Known rows, with every way that one mark hangs from another
q_913[q_383[q_379] q_650[q_700[q_869]]]: [  4  -3  13   1  -4   0 -30  26 -23   7 -29 -35  14   1  43  44 -22 -11
  -3]
q_700[q_650]: [-23  32  -2 -27  35   9  -8   6  -2  15  22  -9  17   7  -4  36  -9  18
  26]
q_383[q_379 q_913[q_650[q_700 q_869]]]: [ 18   4   1   6  21  23 -34  23 -67  27 -34 -24 -29  15  27  18  -1  34
 -32]
q_700[q_869[q_383]]: [ -5  26  17   4   7  -4 -12  37  -8 -26  19 -24  -8   3  17  16 -24  10
  26]
q_869[q_383 q_913[q_650]]: [  4  16 -21 -14  55   6 -50  38  -8 -33  -4  -2 -25   5  18 -36 -10  21
 -17]
q_869[q_11 q_383[q_379]]: [ -8  32   4 -24 -21  35  -9  23 -36 -22   7  -2 -15   4  14 -11 -46 -16
 -33]
q_11[q_650[q_700 q_869[q_383 q_913]]]: [ -1  28  46 -11  26   8 -43  30 -24   5 -39  -4  22  -4 -20 -21  27  35
 -34]
q_11[q_650[q_383]]: [  1  28  25 -31   8   4 -15  36   3 -35   6 -14  23   7 -30   3 -28  22
   2]
q_913[q_383]: [  3  38  12 -33  32   4   1  35  -5  14  14 -10  27  -7   4  14 -41  16
 -15]
q_913[q_383[q_379] q_650[q_700]]: [  2  19   5 -19  10  16 -32  37 -35   9 -34 -23  10   0  34  37 -25  -2
 -29]
q_913[q_650[q_383[q_379] q_869[q_11]]]: [ -7  15 -10 -10 -23  54 -34   7 -44  -7  -3 -13 -22   3  32 -37 -10   5
 -45]
q_650[q_383 q_869]: [ -4  40  10 -11   9  29 -17  26 -30  10  18 -24   7  -3  11 -10   7  30
 -10]
q_383[q_379 q_913[q_650]]: [ 24  -5 -31  -8  28   7 -24  30 -37  -7   2 -16 -34  23  11   7 -46  16
 -20]
q_700[q_650 q_869]: [-20  11   5  -7  22  -8  -6  -3  11  13  28 -22  21   8   6  41  -6  10
  53]
q_11[q_650[q_383 q_700 q_869]]: [ -7  36  53 -17   1  20 -23  30 -28   0 -31 -22  30   0 -17  14  17  39
  -9]
q_383[q_913]: [ 26  20  -3 -26  49   1   7  31 -22   3  11  -6  -8  14 -11  11 -42  36
   2]
q_913[q_383[q_379] q_650[q_869]]: [ -5  14  -4   0   3  24 -38  24 -38  33  10 -25  -1  -2  30  -8 -16  10
 -56]
q_700[q_650 q_869[q_383]]: [-15  33   8   0   6 -11  -7  10  -5 -13  26 -31  10   9  19  27   3   4
  54]
q_11[q_650[q_700[q_869]]]: [-10  -2  55  -7  15 -10 -17  27  10  -9 -27 -12  25   3 -22  54 -23  24
  24]
q_11[q_650[q_869[q_383[q_379] q_913]]]: [  4   7  15   2  -7   5 -53  23 -24   6   5  -8  12   4 -23 -44   7   2
 -60]
q_650[q_869[q_383]]: [-14  47  21   1  16  27 -21  37 -36   7  18 -17 -15  -3  13  -8  -1  34
 -21]

Rows
[ 31  -6 -19  19  -1 -13 -25  34 -40 -35   6 -38 -41  25  34  -3 -32   1
   7]
q_700[q_869[q_383[q_379 q_913[q_650]]]]
[ -6  26 -17  -1  -2  11 -40  -4 -37  34  20 -20  16   5  16 -28  41  -8
 -23]
q_700[q_650[q_869[q_383[q_379] q_913]]]
[ 45  21 -20 -22  -7   4   0  27 -45 -13  12 -34   2  19   5   1 -30   0
  -6]
q_650[q_383[q_379 q_913]]
[ -5  42  16 -29  -2  47  -3   9 -30   4   8  -5   4  -6   9 -33  -7  26
 -22]
q_650[q_383 q_869[q_11]]
[ -1  12 -13  -3 -34  -3 -14  -6 -13  -3  28 -47  32  12  24  32   8 -27
  46]
q_700[q_650[q_383[q_379]] q_869]
[ -4  32  16 -29  44  13 -22  41 -22   2 -37 -14  11  -4  26  32 -22  28
  -9]
q_913[q_383 q_650[q_700]]
[ 27  30   0   7  -5  12 -12  30 -69  15  16 -31 -21  14  14 -17 -10  16
 -35]
q_650[q_869[q_383[q_379 q_913]]]
[ -3  18  -5 -25  15  -2  -7 -19   5 -12  10   1  23   2   9 -32   8  -6
  30]
q_700[q_650 q_869[q_11 q_383 q_913]]
[ 16  22  -1 -60  40  14   0   7   5  16  -2  22  41 -14  -7 -45 -38   4
 -40]
q_869[q_11 q_913[q_383]]
[ 17   9 -18  -8  -8  22 -41  10 -32  25  13 -20  20  -1  12 -38  19  -5
 -43]
q_650[q_383[q_379] q_869[q_913]]
[ -1  29  29 -48  -2  23  -2  19   4 -41  -6   7  22   3 -33 -20 -41  18
 -11]
q_869[q_11[q_650[q_383]]]
[ -9  30  46 -28 -31  26 -16  27 -33 -31 -42   2   9   5 -14  13 -35  -5
 -33]
q_869[q_11[q_650[q_700]] q_383[q_379]]
[ 28  12  35 -17   3 -14  16  18 -10 -45  -5  -2  -4  16 -28 -27 -48  23
   8]
q_700[q_869[q_11[q_650] q_383[q_913]]]
[ -2  -4 -21 -40  58  28 -35   9   8 -13 -13  31 -17  -1   2 -45 -33  22
 -31]
q_869[q_11 q_913[q_650]]
[ 24  38   5 -13  47   7 -17  49 -52 -34 -42 -23 -37  18  26  14 -15  43
   9]
q_869[q_383[q_913[q_650[q_700]]]]
[-13  37  32 -30  28  43 -16  14 -38  24 -43   0   6 -13  29 -10  -8  36
 -41]
q_913[q_383 q_650[q_700 q_869[q_11]]]
[  6 -18  39 -14  34 -19 -32  17  22  -2 -35   1  39   1 -30  18  -6  18
  10]
q_11[q_650[q_700[q_869[q_913]]]]
[-18  44  63  -4   7  17 -27  41 -36  -2 -30 -15   7   0 -14  13  11  42
 -19]
q_11[q_650[q_700 q_869[q_383]]]
